Each row comes from the steps of one path. Every step used is in the known rows, and no mark comes twice. Write the path behind each row, first mark first.
Known rows:
M/J/S/B/Y/L/E: [  9.5  22.2  -0.8 -19.3  20.4  29.1   1.0   5.2   8.1  14.8   7.1  -2.0
 -29.2  -5.9  -0.2 -20.9  18.7  28.8  -9.8  -0.5   1.5  -4.0   3.8  -4.1
 -25.7]
E/L/T: [ -8.6 -11.0   1.9   2.1 -11.0 -15.4  24.6   0.5 -14.0  -8.1 -31.9 -25.4
  11.1  -2.0   4.3 -24.9 -19.4   4.0   3.1  32.4   5.9  -0.4   8.6   1.5
   1.0]
M/J/S/B/Y: [ 12.9  38.3  30.0 -10.5  13.0  48.1 -11.5   9.2  17.6   4.2  -7.8  18.1
 -23.9   4.8   6.5   2.4  18.0  13.0   6.3  -2.5  12.1   9.0  32.1  -6.9
  -3.4]
E/B/Y/L/T: [-15.0 -31.6 -29.3 -17.0 -19.7 -19.0  -6.3   1.7 -10.3  -3.0 -11.6 -33.3
   1.5  -0.6  -5.5 -12.9 -24.4   0.6 -16.5  15.0  -7.8   1.0   0.7   8.5
 -31.8]
B/S: [ -7.4   2.7  19.3   6.2   0.9   5.6   5.0  19.9   2.1 -15.2  20.5  20.5
  -0.5 -13.0  22.0   5.2  -2.1   4.9  10.3 -22.5  -0.2   5.9  13.0  -1.4
 -10.1]
T/L/E/B/S/J/M: [-12.9  -5.6 -18.1  15.2 -11.8 -17.9  15.3 -21.0  -1.5  -0.8 -12.1   2.1
 -23.0   9.7  18.2  -6.5   5.8 -21.2  -3.9 -12.5  -7.0  -3.5  14.9  10.7
 -49.3]
T/L/M/J/S/B: [  3.4  45.8   9.9   1.8  -4.8  22.5 -18.8 -26.1  -4.7  11.2 -30.9   4.5
  -6.2   7.3  16.7 -17.4  13.6  22.6  12.6  12.4  20.3   8.2  25.7 -21.0
  -1.9]
T/L/Y/B: [ -5.5 -14.2   9.9   8.4   7.2 -11.9   6.4  -9.3  -3.0   4.6  -6.0 -10.0
  24.7   2.0  -6.4   2.8   7.6   2.9  -1.4 -18.9  15.1  -3.6 -15.1 -16.0
  36.4]
B/T/L/M/J/S: [  4.5  19.3   0.0  19.6  -9.2   4.8 -20.3 -14.4  -6.1 -12.9   7.2  -1.9
   2.8 -12.7  -0.4  -5.3   4.3   8.2  27.1   6.3  20.6 -12.9  12.9   4.0
 -18.1]
Y/L/E: [ -5.7 -20.0  -8.0  -8.4  19.4 -22.4  24.8   1.4  -3.9   0.7  19.2 -24.2
   9.5 -14.3  10.3 -17.2   5.6   9.4 -14.7  -0.1 -13.5   8.2 -20.3  -0.3
  -4.9]
L/M: [ -0.3   0.7   7.3   1.2   2.6 -16.9  -5.2 -13.3  -5.0  -8.0 -17.9  -4.8
  12.4   0.9  17.5   2.0 -17.1   2.7  -2.0   4.0  -2.0  29.7   9.5  -1.4
   7.7]
M/J/S: [  7.8  16.4  43.7   1.8   7.2  23.4   4.9 -10.3  15.2 -12.9   8.7   2.6
  -5.6  -5.9  12.8 -13.3  17.8  28.8  20.3 -15.3  12.3   4.4  18.2  -6.0
   9.3]
Y/B/T: [ 17.0 -16.2   8.8   8.4   3.1   9.1   6.9  16.7  22.7   7.3  19.9  14.9
  13.3  10.2  -9.1  19.9   2.4 -20.2  -6.0 -19.3  -5.1 -18.3 -14.4   9.1
  24.1]
E/B/T/L: [  1.1 -18.9 -17.6  10.8 -20.8  -7.7  -4.1  -1.2  -6.6 -10.6  11.2  -1.0
  18.1   5.9  -2.1   7.4   1.3 -50.8  12.4  23.5  -2.7 -10.7  -5.6  11.5
  -2.3]
Y/B/T/L/G: [  3.8 -15.7 -23.6  21.0  16.0  12.4   2.2   9.7  21.1   2.6  22.5  -4.9
  19.7   8.6 -31.7  21.6   8.5 -29.1  -7.6  -2.9   5.1 -19.1 -23.3  -3.3
  20.1]
E/B/S/J: [  0.2  -0.2  14.4  -8.3 -20.0  -1.2  -5.3  -8.2  -1.9  -2.9  -4.9  21.3
 -16.2  13.2   8.2   6.8  -9.7  -8.5   1.4 -26.6 -21.6  12.7  16.6   1.5
  -6.2]
J/S/B: [  5.1  23.2  25.8  -8.0   2.3  32.4  16.2   9.2  28.9   0.7 -18.3  18.0
 -18.1  14.9  23.6   2.3  17.0  20.4  -1.2  16.7 -14.9  18.9   8.7  -1.7
  36.3]
Y/L/M/J/S: [ -0.2  21.3  15.3 -12.3  -2.0  -2.3 -11.0 -23.8  -1.6   8.5  -2.6 -22.5
  -3.6 -11.5  11.7 -25.9  -7.7  57.6   8.7   4.2   6.4   8.0  10.2  -9.2
 -12.5]
M/J/S/B/Y/L: [  8.1  33.3  16.2 -26.4  13.2  40.3 -10.1  16.1  13.1  20.8   4.3  -1.6
 -21.0  -4.6   7.0  -5.3  13.6  34.6  -2.9   8.9   7.1   3.0  19.9 -12.1
 -12.1]
J/S/B/T/L/Y: [ -9.7   8.5 -10.4   4.1  -5.8  12.2   1.1  17.1  10.1 -11.7  -9.6  17.4
 -15.9  -2.1 -13.8  20.0  10.4   8.8   2.2  22.2 -15.1   4.1 -14.7   3.7
  41.2]
B/T/L/E: [  0.5 -18.5 -22.9  23.0   8.5 -13.3  16.1  10.7  -6.5 -18.4  28.3  -4.2
  15.3 -15.5  -3.2   1.0  17.5 -42.0   2.0   2.7   2.4 -12.9 -17.0  13.5
  -8.5]
M/J/S/B: [ 10.4  36.0  34.6 -10.5   4.9  41.8  -0.8  -6.4  19.5   8.1 -11.5  20.2
 -19.6   7.9   9.7 -10.2  21.7  27.9   7.0  -5.3   2.4  10.9  19.8 -15.8
  20.2]
Y/L: [ -7.0  -9.2   7.9 -14.4   9.8 -10.5  13.8   9.1   2.7   6.4  17.8 -22.7
  19.3 -13.1  16.2  -3.7  -1.4  15.6  -9.5  10.4  -9.6  13.9  -3.8  -8.7
   5.5]

Write each row's path:
[  7.1 -23.4 -10.2   0.2   4.1 -10.6   3.1  -9.4  -6.8 -19.1  -3.2  -2.0
  -7.1  13.3  -0.5  -8.4  -1.6 -42.0  -2.6   1.9  -4.1   7.8   0.3  20.9
 -20.8] -> L/E/B/Y
[-13.7 -16.8 -15.2   9.6  -1.0 -20.4  -1.9  10.5 -12.0 -23.9  12.9  -2.9
  19.2 -20.2 -20.2  23.4  -1.8 -17.1   4.5   2.2  -1.2   4.9 -14.7   1.9
  23.1] -> B/T/L/Y
[-10.2 -26.4 -22.3  -6.2 -11.5 -19.8   9.4  -3.1 -14.5  -2.6  19.9  -4.2
 -14.5  -5.0   7.9 -26.6  -7.2   4.3  -4.0  -8.2 -19.1 -11.5 -18.5  10.4
 -37.5] -> Y/L/E/B/S
[  1.7 -40.2 -36.7  -6.8  -8.6 -28.8  10.7  -1.9  -6.3  -4.5  22.8 -10.2
  -0.2  -0.2 -16.8 -10.8  -7.1 -24.5 -10.8  14.9 -30.8 -14.4 -35.3  22.4
 -12.7] -> Y/L/E/B/T
[-18.8  -9.7   4.4   5.0   4.5 -20.2   3.7  -5.2 -16.2 -19.2  -3.6 -15.8
  22.3 -16.5  -0.3   6.1   2.4  -0.7   3.7   1.6   6.5  19.8  -4.5 -12.7
  28.2] -> T/L/Y
[ -8.3 -10.9  18.9   3.7   0.5  -3.2   0.6   7.7   5.1  -1.3   8.0  22.3
  -5.3  -2.0  -9.3   8.9 -10.6  24.7  -0.4 -51.7  -0.5  -7.7 -12.6  -5.9
  20.0] -> L/Y/B/S
[  7.8 -34.2 -23.7   9.6  -8.1 -18.1   8.4  -9.5   0.2 -18.6   7.9   9.2
  -5.0   9.7 -16.5  -1.8  -2.6 -44.8  -1.8   2.7 -23.8  -6.2 -22.9  26.4
  -4.7] -> L/E/B/T
[ -6.4   6.3  22.8   1.4  -0.4 -13.8  18.4  -3.9   7.6  20.9 -38.8   6.2
 -23.1  16.7  -3.5   6.1 -24.0  31.2  -5.6 -11.9  -0.9  -5.8  10.3  -0.3
   1.4] -> E/L/Y/B/S/J/M
[  0.5  29.0  19.1  12.9  -2.4   6.0 -14.5 -30.5 -12.3  -7.7 -10.7 -14.7
   7.2  -4.1  18.8 -22.8   8.8  26.0  26.8   4.2  30.0   2.3  25.3 -10.2
 -14.5] -> T/L/M/J/S
[  4.1 -11.8  25.2  -1.6   3.8 -11.9  18.8  -7.7  -6.8   8.6 -27.9  -8.1
  13.8  16.2 -14.9  -9.6 -16.4  11.9   2.3  15.3   8.2  -4.6 -13.1  -6.3
  42.4] -> E/L/Y/B
[ 12.5 -10.0  -0.2  18.3   2.0   5.5   8.0  15.7   9.7   9.0  26.2   3.6
  26.6   3.1  -2.0  16.1  15.7 -33.2   2.7  -7.8  13.7 -30.3 -12.3   2.2
  14.0] -> Y/B/T/L
[ -6.1   4.0  11.7   3.4  -1.3  -7.8  -3.4   0.2  -7.0  10.5   2.7  11.6
   1.3  -0.2  -6.3  13.5   1.8  15.0  -5.3 -53.1   3.8 -10.2  -2.9 -17.2
  18.8] -> T/L/Y/B/S/J
[-12.0   0.5 -23.3  -0.8  -1.8  -7.2  -5.5  15.9  -5.4  -2.9  -6.4  13.2
   6.5  -6.8 -23.7  28.0   0.7 -20.0 -10.0  13.6 -11.1  10.2 -14.5  -8.1
  32.9] -> S/B/T/L/Y
[ -2.1  -6.5   1.8 -19.7  16.4  -2.1   0.3  27.5   0.2   2.3  21.2 -21.0
  11.4 -15.8  13.7  10.3  -5.7   3.6 -10.6  13.2   2.5  13.3   8.2   0.8
 -14.8] -> B/Y/L
[  4.7  29.5 -10.9 -28.7   8.0   6.6 -36.0  -3.1 -14.1  29.8 -17.2  -8.0
  -0.3  -6.1  -3.4   1.0 -21.6  14.2 -14.6   5.0  11.1  18.9  22.0 -21.3
 -30.9] -> S/B/Y/L/M/J
[  6.6  27.0 -22.3   2.7  -6.1   5.4 -34.1  -8.6 -16.3  14.3 -11.4  13.4
  10.8  -1.5 -12.4   8.7  -5.0 -24.5   2.6   4.5  15.6   2.0  13.0 -17.0
 -11.1] -> S/B/T/L/M/J
[ -0.8 -17.0 -12.3 -12.7  24.8 -13.8  12.4  17.5  -4.5  -3.3  22.5 -24.0
   3.3 -17.1   6.6  -5.8   0.0  -4.2 -17.3   1.1  -2.1   5.7  -9.1   8.5
 -26.5] -> B/Y/L/E
[  3.7 -25.4   1.8   4.7   2.6  -9.7  -0.8   7.0  13.6  -2.5   7.7  14.4
   7.6   3.3 -32.9  26.0  -9.2  -3.4  -8.7 -29.8 -12.9  -7.8 -29.7   7.1
  43.4] -> L/Y/B/T
[  4.8  -0.1  25.4   8.5   1.1  15.3   4.9  17.6  13.8   9.3  19.4  25.3
   2.0   4.8  15.7   2.7   2.2   7.4   1.9 -41.0   8.3 -17.7   1.0  -2.9
   0.7] -> Y/B/S
[-12.9 -13.5 -21.2 -10.2  -9.0 -27.5  16.5 -14.9   5.5  14.3  -5.9  -6.2
 -31.6   6.2  10.5  -9.5 -10.1  12.9 -21.4 -15.7 -30.5   2.2   0.3  12.6
 -48.5] -> Y/L/E/B/S/J/M
[ -0.7  20.6   5.3   9.1   1.4  -9.6 -21.7 -30.8 -26.0  -0.6  -7.3 -17.2
  27.1 -12.2  10.4 -14.1  -2.3  -0.9  17.0  -3.4  33.1  12.4  25.6 -22.2
 -20.8] -> T/L/M/J
[  8.3 -19.7   6.8   4.2  -0.8 -15.7   9.6   8.5  -3.8   3.8 -11.7   1.6
  11.1  11.2 -33.9   7.7 -22.1  -5.2   4.7  15.5  -2.0 -21.0 -24.8   9.8
  36.6] -> E/L/Y/B/T
[  3.8  25.0 -17.7   9.0 -13.2  11.1 -10.6   6.2   6.9   1.9 -20.7  12.5
 -10.4   8.2   9.1  12.1   4.2  -1.4   4.0  39.3  -4.5   3.4   3.3   9.6
  11.1] -> J/S/B/T/L/M
[  5.5  10.4   2.3 -15.5 -14.7  -0.4 -31.0 -28.3  -8.8   2.8 -14.7 -21.9
 -15.4   5.5   2.8 -21.1 -19.5  28.6  12.9  18.5   8.4  -0.3  19.0   7.1
 -40.9] -> E/B/Y/L/M/J/S
[  1.5  19.9   5.3 -26.3   7.8  32.1   6.0  31.8  21.3  14.1  -0.9  -2.4
 -20.9   1.9  19.2   6.3  10.2  27.6 -12.9  30.7 -10.1  12.0   8.1   2.3
   3.0] -> J/S/B/Y/L
[-12.0 -29.3 -24.0   5.9 -21.6 -26.8  -9.7  -9.7 -15.7 -23.5  -1.1  -1.8
  12.6  -0.4 -27.1  14.8 -10.9 -33.4   9.1  17.1 -10.2  -0.5 -18.7   7.5
  19.9] -> E/B/T/L/Y
[ 14.2  32.7   1.9  -1.5  -8.0  22.7 -25.8  -9.5  11.9   5.3 -19.3  28.4
 -24.0   7.7  -9.6   5.9  -4.3  16.8   6.0   4.1  -5.6   5.7  10.9   2.3
   4.9] -> L/M/J/S/B/T
[ 14.6 -22.9 -17.8  24.8   9.6  -4.6  18.8   7.0   4.5   5.2  29.6  -1.2
  20.0   4.8  -8.0   0.5  21.8 -37.7  -4.8 -17.9   9.9 -36.2 -28.6  10.7
   3.7] -> Y/B/T/L/E
[ -9.2 -12.8 -18.0  18.1 -15.2 -12.0   7.6  -9.2 -20.8 -15.0  11.2   5.8
  -3.8   1.6  13.3 -26.5  10.2 -28.2  14.2  -6.4   6.8 -16.6  -5.1   8.2
 -38.4] -> T/L/E/B/S
[  7.1  15.8   8.4 -15.4  14.4  24.7  -5.3  24.9  11.2   5.6 -13.4  17.3
  -4.6   9.4  10.2  23.6   2.6 -22.0 -13.2   8.8  -0.9  24.1  20.9  -3.8
   6.3] -> S/B/Y
